Each row comes from the steps of one walk. Every step used is in the known rows, and no mark comes twice. Write the walk behind each row, first mark first.
In the rows, zero is written as 128.
Known rows
buro > kozis > vugu > fonag > pegik > zizal > bekipun: [111 106 104 166 134 157 137 149 139 100  77  71 119 144 190 144  88 112
 139 172 158 133 145 133 100 108 151 115 125 103 136 111 207  16 119 118
 151 149 104 112  81]
buro > kozis > gako > fonag: [127 123 113 125 126 127 155 156 119 145  90 142 110 128 123 120 137 124
 130  95 111 148 135 136 139 112  97 111  68 102 113  84 115 115 139 128
  91 171 135 141 127]
zizal > gako > fonag: [125 134 131 143 111 117 121 130 125 141 172 134 125 116 130 104 139 119
 131 117 141 129 133 122 134 121 100 160  84 120 114 113  96 181 141 121
  81 160 154 159 141]
gako > fonag: [133 138 132 112 123  95 145 120 144 148 133 134 153 122 113 115 151 126
 100 136 116 132 116 126 115 116 113 130 123 117 126 115 103 165 127 127
  91 129 128 166 134]
gako > fonag > bekipun > kozis > pegik: [120 113 129 131 107 132 133 117 124 134 112 134 141 143 111  82 116 142
 128 140 147 147 113 145 118 101 114 100 149 106 130 118  77  66 135  87
 111 134 126 132 115]
kupugam > zizal > bekipun > kozis > pegik > zulav: [115  71 122  96 153 186 138  82 111 119  93  71 124 126 150  78  74 186
 126 100 146 123  73 131 154  96 157 106 193  98 129 152  89  52 139 130
 174 116  64  94 104]
kupugam > zizal > vugu > fonag > gako: [133 156 118 118 143 171 111 171 147 125  54 124 134 103 167 143 160 127
 136 127 165 117 145 117 135 115 127 122 135 161 103 124 168 185 139 157
 134 107  96 126 150]
kozis > bekipun > zizal > vugu > fonag > buro: [125 142 130  92 115 138  94 139 124 107  84 103 141 138 165 252 106 128
 139 167  77 124 143 131 113 124 128 130 191 151 146 135 188  48 121 138
 162 131 137 102 138]
fonag > pegik: [123 126 139 141 140 116 151 103 146 149  67 129 126 143 108 100 146 122
 134 146 156 131 104 117 108 145 116  84 150 124 124 127 150 132 142 138
 107 106  99 128 124]
zizal > gako: [122 118 135 150 121 142 126 121 114 147 158 144 128 127 116  93 147 130
 138  94 169 120 119 115 141 132 118 137 112 130 116 123 118 198 146 142
 102 142 142 147 146]
gako > fonag > pegik > zizal > vugu: [119 148 118 117 122 121 136 129 153 119  82  97 117 103 136 146 133 103
 121 163 140 128 143 135  86 160 133 147 127 139 108 136 153  96 121 123
 133 113 116  97 106]
vugu > fonag: [132 134 129 127 134 102 146 139 143 147 113 135 159 146 136 130 150 133
 111 122 149 126 105 107 115 109 114 111 152 131 131 107 132 170 138 137
  87 115 123 167 138]
kupugam > zizal > bekipun > fonag > buro: [142 142 126  97 143 129 113 130 157 105  89  66 125 113 153 132 101 186
 141 188  85 122 125 139 150 128 134 112 178 126 152 117 170 111 137 141
 177 131  94 119 128]
zizal > bekipun > fonag > gako: [124 135 131 151 129 139 146 125 154 133  77 117 120 117 136 112 133 150
 116 176 144 128 134 131 170 118 122 109 113  94 117  92 188 181 120  94
  94 156  88 132 138]
kupugam > zizal > vugu: [131 141 121  80 138 170 123 133 129 135 120 120 143 105 125 125 153 148
 121 102 163 115 116 125 113 120 141 114 169 150 123 137 128 171 138 182
 157  67 105 129 135]
kozis > vugu > zizal > gako > fonag: [128 132 127 162 103 119  87 161 123 123 211 133 111 115 133 149 124 107
 122 115 136 119 169 137 118 131 102 197  89 147 125 143 108 158 117 105
 135 152 189 120 127]
kozis > vugu > fonag: [135 124 127 158 121 132 127 160 140 135 185 131 158 143 130 146 169 123
 114 127 170 125 102 120 114 106 117 136 150 129 147 113 139 167 131 117
 111  99 142 157 134]
vugu > zizal: [127 125 136 107 137  90 135 120 137 147 104 142 139 136 119 136 114 135
 103 102 101 116 132 122 112 140 130 114 154 146 125 144 119 168 118 150
 132 116 132 131 133]
pegik > zizal > gako > fonag: [122 134 124 139 118 102 128 138 129 127 159 106 130  97 147  94 111 118
 123 125 123 118 153 137 129 145 122 185  86 125 103 114 107 149 136 127
 122 176 140 140 132]
vugu > zizal > gako: [120 122 134 144 125 117 112 128 117 139 135 145 113 128 132 128 106 126
 132  84 140 113 154 116 130 150 116 144 116 156 113 141 121 192 134 149
 123 147 159 122 136]
kozis > pegik: [127 109 137 115 139 137 151 106 124 149 121 140 132 144  96 109 143 144
 131 105 134 129  76 132 123 140 120  75 180 120 134 113 120 142 135 164
 111 104 127 117 123]
zizal > vugu > kozis > gako > fonag > pegik > zulav: [110 117 106 155 126 165 132 134 147 128  82 152  72 110 111 180 133 114
 157 106 167 149 123 106 122 153 116 159 110 118 109 164 136  42 130  58
  80 110 125  69 104]
vugu > fonag > bekipun > kozis > buro > zizal: [141 142 122 103 127  84 131 157 136 107 112 150 162 148 161  50 108 119
 133 172 123 136 164 119 136 116 158 111 135 130 147 115  96 103 147  97
 157 145 132 150 120]
fonag > buro > kozis > bekipun > zizal > kupugam: [119 118 147 109 143 142 117  96  87 119  97  82 131 150 160 161  59 133
 139 140  33 143 161 140 137 122 133  95 106 123 155 139 210  34 112 171
 187 181 153 124 118]
pegik > zizal: [127 121 134 117 139 101 162 120 137 143 114 113 154 119 123  95 121 135
 100 121 117 114 116 135 118 157 148 131 150 130 116 118 127 156 130 156
 146 125 109 144 135]
gako > fonag > buro: [134 149 135 107 127  85 117 136 146 133  96 132 140 122 108 137 144 129
 127 157  72 131 118 127 112 143 109 130 140 133 155 122 119 145 136 119
 131 145 154 134 142]
zizal > pegik > fonag: [120 110 126 131 125 116 161  86 144 122 157 129 136 139 135 135 127 128
 148 125 161 126 119 110 103 139 117 113 137 138 125  91 137 136 141 141
  93 104 100 142 102]
kupugam > zizal: [140 132 133  86 152 126 140 121 134 145 115 112 154 117 131  88 143 154
 117 113 118 118 106 130 130 115 134 102 161 140 120 124 113 163 142 191
 155  99  90 154 145]
kupugam > zizal > gako > fonag > vugu > kozis > bekipun: [141 149 128 150 119 158  96 136 111 113 221 143 109 127 150 141 146 106
 149 133 146 139 148 135 161  89 116 186 103 122 113 151  64  45 121 141
 148 143 143 129 148]
buro > kozis > vugu > zizal: [122 113 125 129 135 127 130 159 113 134 129 152 130 149 130 142 114 139
 120  84 135 125 144 139 104 110 138 123 110 137 149 131 126 133 108 143
 154 122 157 119 104]
buro > zizal: [135 134 127  92 145  92 147 139 136 139 145 144 151 128 126  75 146 129
 123 131  71 113 120 121 108 147 147 110 150 150 124 114 102 179 139 150
 129 118 116 152 131]
zizal > gako > fonag > vugu > kozis > pegik: [134 134 124 185 105 138  97 141 114 117 210 175  90 143 105 142 158 100
 163 105 187 142 103 137 141 126 115 151  79 111 135 129  49 100 127  99
  85 126 179 100 124]
pegik > zulav: [116  99 134 124 148 138 162  86 127 148 104 133 148 127  97  84 128 165
 113  99 125 119  89 102 134 140 131 144 166 120 131 147 124 167 122 115
 110 122 114 141 132]
kozis > buro > zizal > pegik > zulav: [126 102 130  90 150 119 156  72 117 110 136 127 123 134 125  55 109 115
 141 155  78 122 127 104 147 209 166 156 133 145 148 146 117 134 143 140
 164 122 144 100  89]

Write each row's walk
[122 142 133 114 118 160 112 140 124 125  52 116 135 125 175 217 125 104
 126 156 121 123 165 127 140 107 122 122 146 139 103 121 200  96 112 138
 126 148  98 114 148]  kozis > bekipun > zizal > vugu > fonag > gako
[163 158 140 146 119  86 134 144 139 112 184 175 126 151  97 119 166 130
 128 149 201 150 102 130 172 133 147 138  89  96 172 114  89 132 111  88
 121  94 145 112 125]  bekipun > fonag > vugu > kozis > buro
[140 146 134 129 119  80 112 134 127 119 140 143 118 131 107 162 138 105
 109 137 104 126 131 131 120 132 110 158 112 142 129 147  82 163 103 112
 136 123 153 127 144]  gako > fonag > vugu > zizal
[133 132 132 183 123 126 105 134 107 115 198 110  70 113  98 174 126  74
 114 123  79 145 162 132 164 163  85 154  65 131 113 166 153 157 114 114
 145 155 185 120 154]  kozis > gako > fonag > vugu > zizal > kupugam
[129 119 124  88 150 159 131  96 138 130 114  87 140 118 142 101 116 143
 110 139 111 118 115 124 131  94 149  87 185 115 119 130 144 132 138 181
 159 107  74 152 136]  kupugam > zizal > bekipun
[130 137 135  68 125  98 117 129 113 119  51 102 137 144 172 191  76 133
 137 164  20 140 159 157 120 100 125 115 116 124 148 114 133   4 114 142
 163 197 133 116 120]  gako > fonag > buro > kozis > bekipun > zizal
[130 141 125  96 126 139 127 122 137 135 158 199 137 135 103 142 161 114
 119  94 208 138 119 112 116 134 167 114 116 116 160 135 125 140 124 129
 128  69 160 106 116]  zizal > vugu > kozis > buro
[141 122 114 177 121 118 142 151 150 117 172 192  97 132 101 197 170 109
 160  89 170 143 124 124 139 119 122 119 104 112 123 108 104  95 130  83
  90 115 109 112 148]  pegik > fonag > vugu > kozis > gako
[118 121 139 146 150 124 154  97 119 136 178  86 147 110 128  77 105 124
  91 117  98 122 132 126 130 160 143 134 112 127 119 141 182 162 124 160
 160 130 136 161 129]  pegik > zizal > kupugam
[125 142 114 134 112 127 110 141 135 117 159 145 126 111 136  61 115 113
 158 167  68 124 185 122 123 138 121 159 116 151 105 125 100 146 141 104
 109 179 157 163 132]  buro > zizal > gako > fonag > bekipun
[129 116 136 135 128 116 121 142 126 138 172 141 138 133 110 152 132 124
 103 110 129 115 129 133 106 135 130 132 156 148 141 148 139 162 111 133
 160 102 154 120 129]  kozis > vugu > zizal
[125  98 125  95 140 166 131 109 116 125 122  80 128 134 155  92 102 157
 123 114 158 127  87 147 138  85 156  65 169  99 126 126  94  71 151 168
 169 103  64 105 114]  kupugam > zizal > bekipun > kozis > pegik
[118 133 129 107 108 160 106  99 120 126  80 125 144 121 112 152 111 135
 132 147 135 122 146 135 104 133 153  99 170 148 121 139 170 112 123 124
 133  96 106 133 134]  fonag > bekipun > zizal > vugu
[134 142 133 176 101 129 105 138 106 121 195 142 105 122 102 114 170  97
 143 135 165 131 124 128 150 120  99 183  73 120 126 127  89 182 128  97
 103 148 160 139 154]  zizal > gako > fonag > vugu
[123 114 123 140 128 151 144 153 111 141 152 151 148 145 112 102 154 139
 124  97 179 129 106 138 112  96 141 115 106 115 156 109 125 140 123 139
 133 115 137 143 114]  buro > kozis > vugu
[111 102 124 151 140 145 167  77 156 122  62  77 103 129 134 103  91 169
 140 189 148 135  96 104 151 133 125 131 180  92 125 141 196  87 114  70
  91 134  75 109  89]  zizal > bekipun > fonag > pegik > zulav
[128 131 125 128 133 117 127 149 118 129 190 145 125 119 139  67 138 121
 150 120 108 110 143 120 133 151 137 140 113 156 113 119  93 193 153 145
 120 147 137 142 136]  buro > zizal > gako
[134 130 115 163 113 134 137 160 102 122 120 149  90 130  97 142 159 102
 143 108 140 150 126 144 151 113  99 129  56 100 125 100  92 121 130 108
 110 165 147 129 143]  buro > kozis > gako > fonag > vugu
[122 113 137  81 130 126 147 105  98 141  76 118 150 154 162 153  91 140
 122 125  80 132 140 148 131  85 139  88 129 112 122 110 139  40 113 174
 142 163  93 140 120]  buro > kozis > bekipun > zizal
[127 129 127 170 121 138 115 158 151 115 112 108 106 115 144 163 105 136
 113 171 126 118 167 142 163 129 132 143 123 119 129 123 196 153  96  79
 145 149 121  97 129]  kozis > vugu > zizal > bekipun > fonag > gako
[123 136 129 131 116 124 134 102 143 142  90 138 155 125 101  97 136 129
 116 167 107 135 139 123 112 116 111 120 155 124 123 125 138 128 123 107
 103 139 137 175 136]  gako > fonag > bekipun
[127  96 129 166 140 156 141 100 114 125 138 172 111 155  75 124 150 145
 147  86 164 131  49 115 142 145 146 137 167 114 151 165  68  80 111  91
 115  84 132  84 117]  fonag > vugu > kozis > pegik > zulav
[140 136 125 157 114  98 111 155 120 120 131 143  82 116  97 194 146  87
 123 122  91 135 146 143 148 150  91 152  99 133 110 141  94 140 120 103
 138 146 156 105 160]  kozis > gako > fonag > vugu > zizal
[138 166 118  93 127 108 120 187 148  99 147 133 125 113 129 148 144 163
 151 170  78 116 135 133 116 170 141 144 143 167 159 107 133 167 130 110
 150 107 144  94 116]  bekipun > fonag > buro > zizal > vugu
[122 121 147 143 132 139 114  76 111 134 116  86 146 130 118 101  76 123
 114 152  88 132 157 132 129 139 139  88 137 135 119 154 205 114 125 134
 144 132 125 170 136]  fonag > bekipun > zizal > kupugam
[121 138 121 119 121 149 134 136 136 145 158 193 144 134 104 147 165 135
 117  72 203 127 102 113  93 113 155 117 135 132 138 134 117 144 128 126
  96  61 137 123 118]  zizal > vugu > kozis
[128 142 126  94 114 118 111 147 130 123  99 114 154 132 162 202 122 125
 118 123 150 118 129 125  99 114 141 112 143 147 123 110 143 137 130 133
 102  92  98 134 128]  bekipun > zizal > vugu > fonag
[118 123 144 140 146 120 128  99 117 142 158 115 129 131 125 117  97 121
  94  99  87 127 147 115 124 150 122 118 116 148 127 161 178 178 115 158
 143 122 167 146 128]  vugu > zizal > kupugam
[137 113 129 158 109 135  87 118 101 101 159 133  87 133 130 161  98 125
 165 102 136 133 105 136 152 142 140 184  86 117 127 158  49  45 116  65
 105 144 129  74 112]  bekipun > zizal > gako > fonag > vugu > kozis > pegik > zulav
[140 146 127 112 129 131 106 141 130 131 159 103 129 100 154  86 138 136
 136 116 124 124 145 130 141 112 109 158 101 139 104 125  83 165 149 160
 127 148 120 153 142]  kupugam > zizal > gako > fonag
